Known rows, with every way that one mark hangs from another:
(j_127 j_280 (j_441 j_140 j_569)): [ 12.3 -22.4  15.3  16.1 -10.0   7.6  14.6 -17.9  11.0 -16.4 -25.9  19.7
 -46.5 -10.0 -12.0 -15.4 -31.5  24.2 -15.8  -5.1 -16.0   8.2  -4.0  11.2
 -14.8]
(j_441 j_127 j_569): [  7.4 -25.6   8.7  29.3  -6.7  26.3 -26.1  -7.7   4.4 -15.5 -26.6  15.8
   4.1  -8.6 -11.6   1.2 -25.3  16.6  -0.7   2.7 -14.2  -2.1 -11.7   9.7
 -13.2]
(j_441 (j_140 (j_280 j_127)) j_569 j_917): [ 18.5 -21.0  24.0  21.8  -6.0  10.2  40.7   6.2  13.6   6.0 -42.3  34.7
  33.8 -26.7 -11.9 -10.9  16.0  26.0  -2.4  -2.6 -33.5 -12.2  -3.6  19.4
 -15.5]
(j_917 (j_441 (j_140 j_280) j_569)): [ 18.9 -18.0  16.9  26.3  16.1  10.9  20.0  -7.1   9.0 -12.5 -30.0  20.6
  37.4  11.5 -20.0  -3.9 -25.7  15.6  -6.9  -5.0 -35.1 -12.0 -30.2  15.3
  -3.9]
(j_127 j_280 j_441): [ 10.5  -7.4   7.5  12.0  -3.8   0.9   2.1 -10.3   2.3  -9.6  13.6  11.2
 -41.2  -8.3 -17.6  -5.5 -15.1  24.1 -12.5  -9.7   4.2  -1.8  -4.2   4.7
  -9.3]
(j_569 (j_441 j_140 j_917)): [ 32.7  -4.6  -0.4 -29.7  -0.9   9.1  26.7  14.9 -12.6 -20.1 -16.2  10.2
 -16.9   6.0   3.4 -20.4 -13.2  26.7 -10.0  -0.6 -24.8 -19.0  24.1  13.6
 -13.1]
(j_441 (j_127 (j_280 j_140)) j_917): [ 24.4 -19.4  16.7 -13.0  -2.0   8.6 -28.4   3.7   5.3 -39.0  -3.3  34.4
 -16.1 -10.5 -16.7 -10.0   1.7  16.8 -11.0  -8.5  -9.8  -3.7  -5.5  15.2
 -15.5]
(j_280 j_127 j_140 j_740): [ 17.0 -28.2   8.1  17.3   1.2  14.5   1.7  -1.6   1.1 -50.1 -23.9  67.8
   6.2 -12.5  -2.3  -5.8  -3.0  37.0   2.6  -5.4   3.5 -11.9  -8.4  12.9
  -5.1]
(j_441 (j_127 j_280) j_140 j_569 j_917): [ 16.7 -26.1  24.7 -10.1  -6.7  19.6   1.5  -0.7  14.9  -9.7 -35.8  21.2
 -23.2  -3.7  -7.6 -16.6 -16.7  17.9 -22.4   1.8 -30.4   8.1 -12.0  20.6
 -30.6]
(j_127 (j_280 j_140 j_740 j_917) j_441): [ 19.3  -0.5  10.0  14.2   3.8   7.3 -21.3 -20.4  21.8 -48.6 -11.6  33.7
 -47.3   3.8 -20.4  -9.9 -40.4  26.8 -26.1  -8.4   3.6  -8.3   0.8  14.9
  13.4]
(j_569 (j_441 j_127 (j_140 j_280) j_917)): [ 36.8 -16.9  11.1 -24.3   6.1  10.9  10.7   2.7   2.3 -19.4  -7.7  15.9
   4.9  -6.5 -17.3  -7.3 -30.4  19.5 -16.2   0.8 -29.9 -22.4  12.8  12.1
 -16.3]
(j_441 j_140 j_917): [ 20.2  -7.0   6.2 -11.8  -4.8   7.5  29.6  19.9  -0.1 -15.5 -18.9   8.2
   5.3  -2.1   7.3 -18.2  -8.1  25.7 -10.6  -1.2 -18.6 -11.9   9.4  16.4
 -14.0]
(j_140 (j_280 j_740)): [  9.3  -3.6  14.4  25.3   8.4  11.2   6.8  -5.8  -0.2 -26.3  -6.5  23.3
  33.7   2.7 -23.5   0.3 -23.0  25.4 -21.9  -2.4   2.7 -26.9  -8.8  10.7
   1.1]
(j_441 (j_140 (j_280 j_917)) j_569): [ 16.6  -6.3  11.7  28.9  -4.1   9.5  21.8 -16.8  30.5   6.6 -40.5   3.4
  24.4 -12.0 -22.9 -10.8 -45.7  15.7 -13.4   3.1 -24.3 -22.4  -4.1  12.6
  17.0]
(j_280 j_917): [ 12.4   3.8  -2.3  12.7   0.9   8.0   3.1  -3.8  10.5   2.4  -2.7  -5.6
   5.1  -2.2 -12.0  -6.4 -36.1  17.5  -5.3  -0.4  -3.9 -21.5   0.7   5.5
  12.8]
(j_569 (j_441 j_140)): [ 29.6 -13.8  -3.4 -18.7  -0.4   9.7  24.0  -2.0 -10.2 -22.2  -9.6  13.1
 -22.0   1.7  -2.4 -10.0 -41.3  27.5  -4.2   2.8 -14.8 -18.8  10.0   8.2
  -7.6]
(j_140 j_280): [  8.0  -6.9   5.3  25.1   2.6   2.5   8.9  -5.6   1.2  -8.3   5.1   6.3
  34.7 -15.6 -25.4  -1.6 -13.7  18.6  -2.3  -3.2   0.5 -26.3  -9.1   1.6
   5.9]
(j_441 (j_127 j_280) j_140): [ 16.0 -31.1  17.3 -16.8  -5.7   9.2   6.7 -14.2  10.6  -9.4  -2.0  18.0
 -21.5  -6.1  -8.6  -6.0 -54.0  22.3 -18.3   0.0 -14.3   0.8 -16.1  10.5
 -20.3]
(j_280 (j_127 j_441) j_917): [ 12.4  -7.1  -2.3  29.2  -3.8   6.2  16.4  -5.5  15.7  10.4  -1.4  23.6
 -17.2 -20.4  -5.2   0.9 -26.8  24.8   4.3  -4.9  -5.5 -12.0   9.8   6.9
   2.8]
(j_441 j_127 j_569 j_917): [ 10.3 -14.2  12.0  17.1  -8.1  27.7 -23.5   8.3   2.0 -16.8 -31.3  14.7
   6.3  -4.8  -8.6 -10.4  -0.4  15.2  -3.1   1.5 -21.8  -5.8  -1.8  17.7
 -20.0]
(j_127 j_280 (j_441 j_569)): [  5.3 -10.6  13.9  28.5  -6.7  12.4  -8.7 -18.5   4.4 -10.8 -13.7  15.6
 -41.8  -9.1 -19.3  -9.1  -7.3  19.7  -9.5 -10.7  -4.6   5.0  -6.8   9.4
 -11.1]
(j_917 j_441): [ 10.2  -3.7   2.8  11.2  17.9   8.4   4.2   8.5  -7.9 -15.7   4.3  14.9
  15.2  23.3  -5.4   0.8 -17.7  12.6  -1.0  -4.2 -13.9  -9.4 -23.5   8.4
  -8.0]
(j_140 (j_280 j_740 (j_917 j_441))): [ 18.0  14.1  16.7  25.3  31.7   9.0   3.2  -9.2  16.6 -13.7  -4.4  15.3
  41.0  36.4 -24.0   2.7 -45.2  17.0 -27.4  -4.2 -17.8 -24.9 -24.9  10.7
  15.1]
(j_569 (j_441 j_127 j_140 j_917)): [ 37.3 -19.3   2.6 -33.8   0.9  16.9   6.3  13.0  -5.8 -22.0 -13.5  14.8
 -22.0   5.8   2.6 -12.3 -33.6  22.1 -13.1   2.4 -27.9 -16.0  16.3  17.3
 -24.0]

Rows:
[ 11.5 -24.0  12.5  24.8  12.3  25.3 -27.8  -3.8   2.4 -18.3 -21.9  20.1
  12.3  21.1 -10.4   1.9 -29.0   9.3   0.7  -0.1 -27.7   0.9 -32.9  12.0
 -16.1]
(j_917 (j_441 j_127 j_569))
[ 21.3 -19.0   8.8  15.2  12.8  24.0  -7.6  -9.2  25.6  -4.5 -39.2  11.6
   6.3  26.8  -5.6  -2.0 -70.1   5.5 -11.5   6.1 -43.7  -0.6 -22.3  18.3
  -2.6]
(j_280 (j_917 (j_441 j_127 j_140 j_569)))
[ 16.1 -15.4   9.1  13.5  10.4  15.2  18.8   1.4   2.4 -18.1 -35.3  18.5
  10.2  21.2   1.1 -10.4 -27.9  18.8  -4.3  -1.8 -34.4  -1.1 -23.7  15.6
 -10.1]
(j_917 (j_441 j_140 j_569))
[  8.6 -26.5  18.2  15.3  -4.4  19.5 -25.6 -19.0  10.1  -8.1 -17.2  19.0
 -18.6  -9.0 -22.1  -2.6 -21.3  15.9  -9.6  -1.5 -11.9   6.7 -23.7   8.8
 -17.8]
(j_441 (j_127 j_280) j_569)
[ 10.4 -24.4  23.9  13.7  15.0  15.5 -25.8 -12.0   4.8 -11.0 -13.3  25.8
 -14.3  24.0 -22.0   0.4 -26.4   5.5 -11.5  -5.7 -26.6  12.5 -42.1  15.2
 -21.5]
(j_917 (j_441 (j_127 j_280) j_569))
[ 20.1 -18.4  22.9 -13.9   5.4  16.3 -32.6   1.3   6.0 -58.7 -15.6  45.7
 -20.7   5.2 -16.4 -10.1  -6.4  25.6 -29.9  -6.2  -6.9  -3.9  -8.1  20.9
 -17.6]
(j_441 (j_127 (j_280 j_140 j_740)) j_917)
[ 17.8  -0.6   4.8  13.9   4.1  12.9 -16.8  -8.2  14.9 -48.4 -25.4  28.5
   3.0   8.5  -9.2 -10.0 -37.9  25.1 -17.2  -1.2  -0.9 -22.6   3.5  14.2
  20.5]
(j_280 j_140 j_740 j_917)
[ 19.4 -15.6  20.0   8.3   8.3  13.3   2.8 -20.7  30.7 -16.0 -19.5  19.0
  24.5   6.3 -18.9   2.7 -82.7  22.8 -33.6  10.2 -20.2 -24.1 -10.0  14.7
   6.5]
(j_441 j_127 (j_140 (j_280 j_740 j_917)))
[ 15.1 -18.4  15.8  27.9  -5.7  11.9  21.9 -12.8  12.9 -10.0 -34.8  14.8
  27.9 -17.8 -18.9  -8.4 -24.9  20.6  -5.2   0.4 -20.6 -18.3 -12.8   9.5
  -1.1]
(j_441 (j_140 j_280) j_569)
[ 27.1  -9.2   1.5 -18.3   3.6  17.2 -16.8  14.1  -8.8 -21.7  -0.4  14.2
 -17.4   3.8  -8.9  -9.5 -12.7  17.4  -5.7   0.5 -15.7 -15.4  14.3  12.9
 -17.5]
(j_569 (j_441 j_127 j_917))
[ 15.8 -11.9   5.5  14.9 -13.7  17.1  15.2  13.3   3.2 -21.3 -43.0  14.9
 -21.1  -6.6   2.4 -21.0  -3.4  27.0  -8.1  -3.3 -26.5  -2.7  15.3  17.0
 -16.2]
(j_127 (j_441 j_140 j_569 j_917))
[ 19.4 -19.0   8.5 -16.7  -6.7  16.6   6.6  15.5   4.3 -17.9 -15.6  13.7
   4.0  -4.1   6.5 -12.2 -27.0  21.1 -13.9   5.4 -23.2  -8.9   3.2  15.5
 -22.4]
(j_441 j_127 j_140 j_917)
[ 18.7  -1.4   4.9  23.7  -0.4   0.5  26.0 -14.3  29.7  -1.1  -5.9   1.7
   2.8 -13.3 -21.0  -3.6 -56.9  20.3 -13.9  -1.2 -14.9 -25.3   9.1   7.3
  18.1]
(j_127 (j_441 (j_140 (j_280 j_917))))
[ 15.5 -11.3  26.1  19.7   3.6  25.2 -30.4 -28.0  26.4 -11.7 -35.2  20.7
 -22.0  15.7 -26.3  -8.4 -57.9  15.9 -36.3   2.7 -10.8   0.3 -23.3  16.7
  -2.9]
(j_441 (j_127 (j_280 j_740 j_917)) j_569)
[ 22.1 -15.7  13.2  -0.1   0.0   9.8 -32.7 -20.0  26.5 -21.5  -2.6  24.7
 -22.6 -11.4 -26.2  -2.8 -44.9  15.5  -8.6  -3.8  -5.1  -9.1 -12.6  12.2
   8.2]
(j_441 (j_127 (j_280 j_140 j_917)))
[ 13.9 -32.6   3.1  42.8  -8.8  14.6  -8.3  -8.9   9.8 -37.8 -31.0  57.5
 -19.6 -34.6  -6.0  -2.6   9.7  30.2  22.5 -12.0  -8.4   3.7   2.0  13.7
  -4.7]
(j_280 (j_127 (j_441 j_569)) j_140)
[ 16.7 -10.1  11.0   5.8 -12.0  15.4  19.6  17.0   3.6 -15.7 -46.4  12.3
   5.5  -1.2   3.7 -22.7  -2.1  24.2  -9.7  -1.5 -27.5  -7.4   3.8  18.8
 -16.0]
(j_441 j_140 j_569 j_917)
[  9.6 -12.6  14.8  41.6  -4.0   9.8  14.2   3.5   8.8   0.0 -23.7  35.9
  10.6 -31.6 -19.6  -7.5  33.4  23.2   3.6 -10.3 -18.9 -12.3   6.1  16.5
 -13.4]
(j_140 (j_280 (j_127 (j_441 j_569 j_917))))
[ 19.8   3.1  16.7  13.5   7.3   5.4  27.6 -15.0  23.9 -14.0 -23.4  12.2
  26.3   7.9 -19.9  -5.7 -63.2  24.7 -33.5   3.4 -13.3 -28.5  -2.4  14.1
  16.2]
(j_441 (j_140 (j_280 j_740 j_917)))
[ 11.4  -8.5   8.4  49.4  -2.5  20.5   2.4 -14.0  22.9 -11.6 -39.1  41.6
 -22.6  -1.2  -3.9  -8.8 -30.3  32.0 -10.4  -2.8 -12.1  -2.2   6.1  16.2
   0.0]
(j_280 (j_127 (j_441 j_569)) j_740 j_917)
[ 19.1 -33.7  26.8  12.6   2.2  23.8 -45.0 -24.4  12.2 -62.4 -38.0  53.4
 -22.5   0.3 -24.5  -5.4 -30.1  22.8 -19.0  -3.4  -6.3   2.3 -21.7  18.0
 -12.4]
(j_441 (j_127 (j_280 j_140 j_740)) j_569)
[ 16.4   9.0  12.2   0.9  21.9   2.8   3.0  -6.9  12.7   7.1  10.9   2.0
 -11.6  25.8 -18.6  -3.3 -35.2  10.5 -18.1  -9.2 -15.9  -3.8 -27.2   9.3
   5.7]
(j_127 (j_280 (j_917 j_441)))
[ 12.8   6.2  16.0   2.7   8.5   9.9   3.0 -15.4  15.4  -9.9  -6.2  11.7
 -21.0  17.5 -19.2 -12.3 -44.2  23.5 -33.3  -3.4   3.4 -10.8 -11.6   8.1
   8.0]
(j_127 (j_280 j_740 j_917))
[ 14.6  11.1   6.2  14.1  25.4  15.0  -2.0  -1.3   7.0 -20.6 -11.0  14.3
  13.1  46.4  -8.2  -4.9 -49.0  15.3 -25.5  -1.7 -14.6 -15.3 -19.9  14.6
   8.3]
(j_280 j_740 (j_917 j_441))
[ 25.2 -12.4   8.9   8.8  25.9  20.9 -38.8  -6.2  17.3 -53.5 -18.8  40.1
   8.6  36.2 -13.4   4.7 -58.3  18.3 -15.9   1.3 -19.3 -13.3 -21.3  18.4
  10.4]
(j_280 j_140 j_740 (j_917 (j_441 j_127)))
[ 10.3 -35.9   9.2  14.3 -12.1  25.1  -2.2  -8.8  10.5 -19.5 -38.3  19.8
  -0.3 -10.2  -2.3  -6.8 -47.9  19.3  -6.0   5.0 -25.3  -2.6 -11.6  13.1
 -19.4]
(j_441 j_127 j_140 j_569)
[ 17.4 -27.8  12.2   1.8  -9.8  22.7  -1.4   9.2   6.9 -19.0 -44.9  18.2
   0.7  -6.7   3.0 -17.5 -21.9  17.8 -11.8   4.9 -34.8  -2.3   1.5  19.2
 -23.8]
(j_441 j_127 j_140 j_569 j_917)
[ 22.2   1.3   7.2  -1.0  20.9  12.5  20.9   1.7  14.2 -24.0 -22.7  16.4
   7.6  46.3   2.2  -6.1 -67.9  20.8 -31.3   2.9 -26.2 -15.0 -18.1  16.4
   5.4]
(j_280 j_740 (j_917 (j_441 j_140)))
[ 37.3 -18.3  12.8 -30.1   4.2  11.2 -31.1  -1.4  -3.5 -44.9   2.0  36.7
 -44.7  -3.8 -22.2 -11.1  -2.5  18.1  -7.4 -10.5 -13.5  -9.3   6.4  14.7
 -14.6]
(j_569 (j_441 (j_127 (j_280 j_140)) j_917))
[ 16.0 -16.7  18.1  -2.1  -2.1   3.7  20.9 -15.6   6.3 -35.7 -10.5  28.6
 -49.3  11.2  -5.3 -11.2 -46.3  34.2 -34.3  -2.6  -6.1   2.6  -2.3  10.7
 -12.6]
(j_127 (j_280 j_740) (j_441 j_140))
[  9.8   9.9  14.4  27.4  11.3   8.6   5.2 -16.2  16.2 -13.6 -11.2  10.8
  30.8   7.9 -27.7   0.0 -41.4  20.7 -28.6  -1.2  -1.2 -33.7  -7.4   7.8
  21.7]
(j_140 (j_280 j_740 j_917))
[ 18.6  -3.5  18.9  -0.7   2.0   6.2 -16.3   3.6   0.1 -63.3 -13.6  42.8
 -40.0   3.3 -14.4 -16.9   7.9  30.7 -26.0 -10.6   1.8  -2.7   8.9  18.3
  -7.0]
(j_127 (j_280 j_140 j_740) (j_441 j_917))
[  8.0 -19.4   3.6  27.0  -1.9  13.7  14.7  -5.9  -1.6 -28.0  -7.5  49.1
 -17.4  -5.4   1.1  -1.2 -15.7  36.1  -6.2  -4.3   2.9  -7.5   1.0  11.2
 -14.5]
(j_280 (j_127 j_441) j_740)
[ 18.2  -1.2  16.1   2.1   8.1   6.3 -16.3 -18.6  19.9 -39.2 -13.6  32.0
 -23.3   7.3 -22.2  -9.6 -36.1  26.5 -25.4  -6.1   4.2 -13.2  -9.3  13.5
  14.5]
(j_127 (j_280 j_140 j_740 j_917))
[ 37.9 -15.2   4.1  -8.8   9.8  11.2   3.6 -22.5  23.1  -3.1  -4.1   6.5
  -2.4  -4.9 -25.7   1.9 -78.4  15.8 -14.0   4.9 -28.4 -31.8   6.6  10.4
   7.8]
(j_569 (j_441 j_127 (j_140 (j_280 j_917))))
[ 21.0 -18.7  27.8 -27.3   1.3  16.3   6.3   3.3   9.2 -28.5 -19.8  30.1
 -23.1  18.1  -4.3 -15.1 -35.9  27.9 -40.4   3.8 -19.9   1.2 -10.5  21.4
 -29.9]
(j_441 (j_127 (j_280 j_740)) j_140 j_917)
[ 14.9 -14.3  14.4  12.7   0.4   6.7 -19.5 -16.8   0.3 -65.2  -6.8  47.5
 -44.0  -0.3 -18.6  -9.4 -18.9  32.1 -19.7  -7.4   9.6  -4.0  -1.0  13.7
  -0.9]
(j_127 (j_280 j_140 j_740) j_441)
[ 15.5   5.7  24.5  17.4  25.3  15.7  -9.3 -17.5  15.7 -13.6 -27.7  20.0
 -12.2  46.4 -18.8  -8.4 -38.9  14.7 -33.7  -4.7 -20.3   2.3 -33.2  20.9
   3.1]
(j_127 (j_280 j_740 (j_917 (j_441 j_569))))
[ 20.8  -2.5  10.8  31.7  20.9  23.0 -30.1  -9.9  14.6 -51.7 -48.2  38.0
   6.9  34.2 -12.5 -11.1 -33.3  18.8 -13.3  -5.6 -20.6 -11.0 -19.9  20.6
  15.2]
(j_280 j_140 j_740 (j_917 (j_441 j_569)))
[ 12.0  -1.6  11.8  31.1  -4.1   9.0 -11.4 -22.1  22.1   4.3 -18.9   5.2
 -43.4  -3.9 -26.5 -10.2 -30.2  16.4 -15.5  -7.9  -8.2   2.8  -0.9   9.7
   6.0]
(j_127 (j_280 j_917) (j_441 j_569))
[ 18.5  -3.5  12.9  18.5  25.8  10.1 -14.9 -10.2  19.8   2.9   9.0   7.3
  41.0  15.6 -31.2  11.6 -51.0   3.0 -11.4  -1.4 -22.5 -20.5 -28.1   9.1
   8.1]
(j_140 (j_280 (j_917 (j_441 j_127))))
[ 20.0  -4.7   3.5  28.1  16.3  16.2 -25.3  -5.8  18.9 -30.6 -35.6  21.9
   8.2  17.2 -16.6  -8.6 -20.9   9.1   6.9 -10.0 -26.6  -9.7 -18.3  17.4
  15.4]
(j_280 j_140 (j_917 (j_441 j_569)))
[ 15.4 -14.1  16.7   2.6   5.0   7.1 -10.5 -13.9   0.7 -54.3 -11.7  42.2
 -17.9   3.2 -17.3  -9.7 -16.1  27.5 -20.9  -8.5   4.7  -6.7 -12.9  15.4
  -3.6]
(j_127 (j_280 j_140 j_740))
[ 16.7   4.8  15.8  40.9  20.7  11.2  -2.8 -12.4  18.6   6.2 -23.9   5.7
  37.2  16.6 -32.8   0.2 -24.9   5.3  -9.1  -6.9 -28.1 -21.5 -26.6  13.6
  14.7]
(j_140 (j_280 (j_917 (j_441 j_569))))
[ 24.4 -12.0  10.4   2.1  23.5  10.1  37.7   1.0  19.6 -10.5 -26.2  42.0
   6.8  31.5  10.0  -6.6 -56.2  31.2 -19.2   0.0 -30.6  -9.6 -21.1  19.9
  -3.2]
(j_280 j_127 j_740 (j_917 (j_441 j_140)))
